What can hang from each mark:
q_618: q_347 q_943
q_220: q_54 q_491
q_347: q_54 q_618 q_962
q_491: q_54 q_220 q_776 q_921
q_943: q_54 q_618
q_54: q_220 q_347 q_469 q_776 q_904 q_921 q_943
q_776: q_54 q_491
q_921: q_54
q_469: q_54 q_618
q_962: q_347
q_904: q_54

Each row was made from one small tree. The marks that hang from a mark follow it in brackets, in the order of their numbers. Every link used is in the known rows. Write each row's tree.
In the rows, zero is written as 128.
Known rows:
q_962{q_347}: [125 120 124 146 114 100 127  99 121 106 120 147 156 145 153 108 124 111
 156 136 156 115 116 110 141 119 135 111 132  74 127 135  77 120 122]
q_776{q_491{q_54{q_904 q_943} q_220}}: [114 137 125 151  81 113 122 109  99 129 113 116 121  90 149 119 123 181
 157 109 124 135 163 153 154 110 153 165 127 129 108 110 108 136  90]
q_943{q_54 q_618}: [141 148 107 143 112 115 151  96 166 121 116 146 153 141 126 137 116 148
 194 147 154 121 109 143 137 139 129 138 104  77 102 135  76 117 116]
q_776{q_54{q_347{q_962} q_904 q_943} q_491{q_220 q_921}}: [112 127 144 135  91 147 128 101  78 127 120 119 114 100 103 114 124 135
 188 127  77 148 154 136 135 111 147 139 122 154 136 130 130 132 106]
q_904{q_54{q_220{q_491} q_469 q_776 q_921}}: [119 112 140 127 149 146 162 112 154 137 156 120 120 115 119 140 153 141
  70 100 139 113 119 126 110 133 116 111 147 147 136 106 156 133 163]
q_491{q_220 q_776{q_54{q_347}} q_921}: [125 120 141 146 132 121 154 131 153 133  95 149 108 114 145 108 109 124
 149 173  99 125 155 120 181 103 173 103 108 136  93 165  40 134 138]
q_491{q_54 q_220 q_776 q_921}: [107 109 147 159 131 112 151 143 164 135  74 155 111 116 153 106 105 143
 157 171 104 116 165 129 193 110 190 116 112 123  61 142   4 124 124]
q_776{q_54{q_469} q_491{q_921}}: [133 106 149 142 102 153 168  55 119 124 123 121 141 119 109 126 118 145
 184  97 137 120 123 113 142 123 150 120 103 124 135 140 100 132 122]
q_904{q_54{q_347 q_921}}: [130 142 119 139 148 130 131 114 121 116 130 137 124 148 140 119 132 126
 127 131 125 107 129 128 148 129 115 118 122 111 115 129 121 125 136]
q_962{q_347{q_618{q_943{q_54{q_904}}}}}: [126 126 115 124 111 106  97 127 138 125 108 128 151 143 107 113 129 124
 152 133 141 124 104 119 111 132 112 131 101 107 127 109 101 102 107]
q_618{q_347{q_54} q_943}: [131 114 126 140 150  92  89 117 104 107 139 133 155 131 114 122 113 123
 185 134 163 122 115 102 138 135 123 134 120 119 107 134  85 129 100]
q_962{q_347{q_54{q_220 q_469 q_776{q_491}} q_618{q_943}}}: [131  75 146  95 145 131  94 114 133 123 150 136 142 132  86 149 128 125
  99 110 163 149 121 117  91 112 126 124 158 141 155  94 115 118 141]
q_618{q_347{q_54{q_220 q_776 q_904 q_921} q_962} q_943}: [108 113 155 117 170 123  80 144  91 131 165 126 120 133  89 140 128  91
 134 124 114 123 121 105  79 144 120 128 147 185 141 125 149 125 132]
q_220{q_54{q_943{q_618}} q_491{q_776 q_921}}: [126 125 105 139 127 149 186 146 166 114 105 129 129 105 132 102 124 162
 150 159 108 147 120 138 183 126 121 144  86 121  98 134  75 130 134]
q_962{q_347{q_54{q_776 q_904 q_943} q_618}}: [123 154 109 111 130 129 111 179 123 109 124 138 138 144 113 105 113 108
 106 151 113 158 111 132 134 116 127 156 129 125 148 120 125 136 128]
q_491{q_220{q_54{q_347 q_469 q_776 q_904 q_943}} q_921}: [123 120 130 125 126 148 136 159 118 151 102 105  85 110 144 124 150 134
  53 124  96 133 170 141 147 132 119 134 134 160 128 139 182 123 146]
q_347{q_54{q_220 q_469 q_904 q_921} q_618{q_943} q_962}: [100 100 161 110 134 138 102 146 119 131 134 109 132 147  54 158 136 104
 138 123 120 126 107 142  57 144 136 150 123 170 158  90 178 125 120]
q_943{q_618{q_347{q_54{q_776 q_921}}}}: [140 135 118 129 178 135 128 131 144 112 152 151 130 146 118 134 102 121
 153 142 126 133 109 129 129 141 120 152 130 122 108 135 105 130 147]
q_921{q_54{q_220 q_347 q_469{q_618} q_776{q_491} q_943}}: [165 114 130 101 129 161 107 122 118 135 155 123 128  93 150 148 149 143
 101  99 128 145 151 134 124 110 116 104 187 136 143 127 209 134 145]
q_776{q_54{q_220 q_347{q_618 q_962} q_904 q_921} q_491}: [113 139 139 108 109 151 121  95  94 130 151 120 118 125  87 148 122 119
 158 115 104 150 119 132  97 115 130 136 120 155 176 108 147 137 126]
q_962{q_347{q_54{q_220 q_469 q_904 q_921} q_618{q_943}}}: [109  85 162  97 139 134  98 140 132 127 124 112 138 146  77 151 134 106
  92 111 127 121 118 142  69 128 119 144 124 160 163  87 174 117 143]
q_962{q_347{q_54{q_220 q_469 q_776 q_904} q_618{q_943}}}: [122 101 144  90 138 120  92 162 138 137 134 124 139 143  96 143 127 106
  67 120 137 139 118 125  80 127 122 131 138 158 165 110 152 123 139]
q_54{q_776 q_921}: [137 125 123 156 146 128 148 108 127 123 136 141 117 141 152 112 139 108
 123 144 152 107 114 113 138 135 132 110 130 111 112 145 127 123 148]
q_904{q_54{q_220 q_347 q_469 q_776 q_921 q_943}}: [144 109 141 111 163 159 129 146 121 130 151 115  96 135 134 143 155 116
  35 120 117 115 145 144 121 130 102 109 147 167 135 122 198 132 174]
q_618{q_347 q_943{q_54}}: [142 111 120 146 138  94  96  98 122 119 132 127 146 126 118 121 129 130
 190 130 165 105 114  98 135 142 109 114 111 107  92 133  79 109 104]
q_347{q_54}: [117 148 122 148 124 104 140 117 127 110 121 147 154 137 124 123 111 131
 184 147 155 127 118 125 150 123 152 136 128  96 120 137  78 142 110]
q_904{q_54}: [126 155 116 152 120 111 130 105 124 113 122 144 154 146 139 117 117 141
 166 133 160 111 114 120 159 130 135 122 115  91 112 140  74 133 107]
q_921{q_54{q_220 q_347{q_618 q_962}}}: [118 136 138 126 125 109  99 127 118 132 121 144 127 133 110 153 121 106
 182 158 135 146 126 132 117 113 144 107 143 108 142 122 102 133 122]
q_904{q_54{q_347{q_618 q_962} q_469 q_776 q_921}}: [132 136 122 115 164 156 122 160 132 125 146 133 108 165  96 131 136 104
  98 134 100 135 111 120 103 144 121 120 144 134 132 111 139 121 141]
q_469{q_54{q_904 q_943}}: [112 165 123 156  97 108 129 140 101 130 100 110 134 121 148 103 122 142
 158 117 126 116 138 140 144 126 124 136 104 113 129 135 149 136  94]
q_618{q_943{q_54{q_347 q_469 q_776}}}: [155 108 115 123 148 113 125 133 145 144 138 119 115 127 135 127 155 126
  97 123 146 114 133 111 107 145 107  97 138 128 114 142 144 109 134]
q_962{q_347{q_54{q_220}}}: [103 118 145 123 128 100 118 112 131 111 124 152 156 139 121 140 111 109
 145 140 152 130 135 125 127 105 144 120 151 109 143 120  72 134 134]
q_220{q_491{q_776{q_54{q_469 q_904 q_943{q_618}}} q_921}}: [134 129 126 123  98 167 201 148 167 128 117 102 133 100 114 105 120 159
 138 123  74 138 111 147 142 133 134 152  68 157 129 148 140 145 134]

Which tree is each row?
[151 138 120 135 103 135 152 117 130 117 136 107 145 131 126 146 119 143
 152 127 139 138 111 152 117 136 126 154  94 122 135 146 142 144 111]	q_776{q_54{q_469 q_943{q_618}}}
[140 128 124 123 134 143 149 134 126 142 137 114 102 139 153 118 150 111
  62 105 110 106 126 125 110 144 116 116 135 136 145 144 211 127 159]	q_54{q_347 q_469 q_776 q_904 q_921}
[127  97 170 130  93 165 138  78 100 140 109 105 125  98 109 141 134 151
 156  86 125 112 146 154 127 117 140 123 118 153 150 126 193 134 144]	q_776{q_491{q_921{q_54{q_220 q_469 q_904 q_943}}}}
[126 143 121 141 128 131 134 162 139 142 119 124  94 116 155 131 127 152
 100 141  98 136 153 175 126 130 134 172 116 151  97 121 147 124 131]	q_491{q_54{q_776 q_904 q_921 q_943{q_618}} q_220}
[127 138 130 132 110 114 133 115 125 140 131 136 131 130 157 128 130 112
  98 131 157 112 120 121 135 129 134 111 130 128 145 153 142 136 139]	q_54{q_220 q_776 q_904}
[121 132 134 134 131 100 132 129 138 141 128 145 121 122 165 137 119 126
 101 141 151 128 146 120 148 119 146 109 139 128 116 141  72 135 132]	q_491{q_54{q_220 q_776}}
[143 152 103 126 132 138 128 140 142 132 136 127 148 130 162 134 139 137
  97 116 146 134 125 102 136 143 118 123 157 104 127 139 134 125 112]	q_220{q_54{q_469{q_618} q_776}}
[133 159  94 136 142 108 134 133 119 135 134 135 114 130 171 122 133 126
  92 141 149 138 140 107 157 128 113 110 141 109 128 155  99 130 129]	q_220{q_54{q_347 q_776}}
[112 120 133 149 138 102 127 126 129 136 107 135  98 115 161 130 131 140
 124 141 117 119 171 143 147 114 147 130 139 119  88 114  94 121 125]	q_491{q_54{q_347 q_921} q_220}
[132 153 127 138  85 131 147 123  98 127 133  90 135 118 132 127 131 137
 134 105 124 124 118 136 121 132 132 150  96 144 154 149 173 152 105]	q_776{q_54{q_469 q_904 q_943}}
[125 121 146 142 123 136 139 102 101 119 141 113 119 118 127 143 137 112
 137 141 145 118 128 139 130 115 127 125 108 157 137 132 144 142 141]	q_776{q_54{q_220 q_921 q_943}}
[140 122 123 138 157 124 105 119 119 139 146 117 112 126 121 114 140 120
 130 114 130  98 115 101 110 154  99 119 112 153 107 135 145 105 137]	q_618{q_347 q_943{q_54{q_776 q_904 q_921}}}
[123 123 133 145 139 123 152 131 144 134 100 149 119 131 155 103 114 124
 131 148 124 122 140 110 174 129 149 108 115 122  91 150  55 120 131]	q_491{q_54{q_776} q_921}
[111 124 130 159  99  96 126  80 121 129 115 141 130 102 150 131 115 177
 180 119 152 130 159 134 158 105 169 140 140  98  94 111  44 128  93]	q_776{q_491{q_54 q_220}}
[105 167 120 128 145 131 118 173 119 146 118 131 101 147 118 110 123 105
 124 135  80 139 127 123 105 133 121 122 130 131 141 119 149 121 121]	q_469{q_54{q_347{q_618 q_962} q_776 q_904 q_921}}
[129 134 117 115 138 162 117 163 100 113 143 102 127 131 127 135 160 115
 119 119  86 141 138 124 107 145 100 136 164 130 136 106 194 120 114]	q_220{q_54{q_347{q_962} q_469{q_618} q_921 q_943}}
[139 124 118 110 143 135 137 157 148 108 140 136 142 147 120 132 116 124
 107 133 121 152 122 150 105 128 121 151 147 118 138 128 135 131 142]	q_962{q_347{q_54{q_469 q_776 q_943{q_618}}}}
[151 142 110 126 138 155 138  81 141 130 155 134 124 127 114 131 115 156
 164  95 118 123 110 131 117 145 104 149 116 122 117 123 133 114 143]	q_943{q_54{q_776{q_491} q_904 q_921} q_618{q_347}}
[117 158 128 110 125 123 113 173 115 145 128 126 113 132 134 135 121 115
 111 131  88 150 148 154  99 129 107 125 137 145 149 136 173 130 122]	q_469{q_54{q_220 q_347{q_962} q_776 q_904 q_943{q_618}}}
[124 102 130 107 115 115 151 145 170 153 131 102 120  90 125 125 154 152
  88 107 110 112 138 124 108 130 116 104 125 159 132 122 156 127 140]	q_618{q_943{q_54{q_220{q_491{q_776}} q_347 q_469 q_904}}}
[143 126 116 102 109 135 121 106 123 135 138 139 121 125 138 132 127 126
  94 123 145 145 118 125 143 116 118 122 136 122 159 124 154 134 145]	q_54{q_220 q_347{q_618} q_776{q_491} q_904}
[121 120 144 120 140 121 141 128 145 133 139 138 132 133 121 155 124 118
  99 129 156 127 131 127 118 126 150 118 157 136 142 136 126 145 145]	q_347{q_54{q_220 q_469 q_776}}
[118 145 135 101 123 136  78 159  94 101 148 129 170 124  98 134 114 104
 174 129  96 148 120 118 121 134 124 154 157 142 144 115 154 142  96]	q_469{q_618{q_347{q_54{q_220 q_904 q_943} q_962}}}
[126 147 133 129 135 116 112 139 150 139 119 150 148 123 162 129 122 123
 122 128 148 124 140 110 141 121 126  93 160 107 120 134 115 122 116]	q_469{q_54{q_220 q_776} q_618}
[133 147 106 130 134 119 122 120 129 133 121 144 119 125 139 111 114 146
 139 122 139 151 133 115 156 110 119 113 136  94 125 121  98 125 116]	q_469{q_54{q_347{q_618} q_776{q_491}}}
[137  95 120 132 122  98  92 116 124 107 116 138 155 150 125 109 131 107
 151 150 169 125  98 107 127 125 117 119 110  86 120 115  85 105 110]	q_962{q_347{q_618{q_943}}}
[130 125 120 126 122 133 132 154 132 102 118 118 143 140  93 133 122 129
 149 148 141 147 108 145 138 129 141 164 117 115 129 109 136 145 113]	q_347{q_54{q_469 q_943} q_618}
[125 147 124 138  93 121 154 107 145 139 113 113 141 132 122 131 133 145
 154 104 134 102 121 130 117 145 137 133 115 107 131 133 142 127 114]	q_943{q_54{q_469 q_904}}
[150 116 135  92 135 162 128 143 143 143 144 121 125 131 155 138 156 102
  40 103 104 111 131 125 104 141 105 109 165 144 151 130 242 123 162]	q_54{q_220 q_347 q_469{q_618} q_776 q_904 q_921}
[147 142 107 134 126 152 149 136 125 122 136 124 117 140 146 115 135 124
 108 140 121 122 106 156 123 146 108 153 103 134 126 143 195 126 147]	q_54{q_776 q_904 q_921 q_943{q_618}}
[142 131 111 112 138 118 132 167 150 138 120 129 110 137 150 130 124 129
  77 135 122 149 135 120 144 129 131 125 134 116 119 127 106 132 127]	q_491{q_54{q_347{q_618} q_469 q_776}}
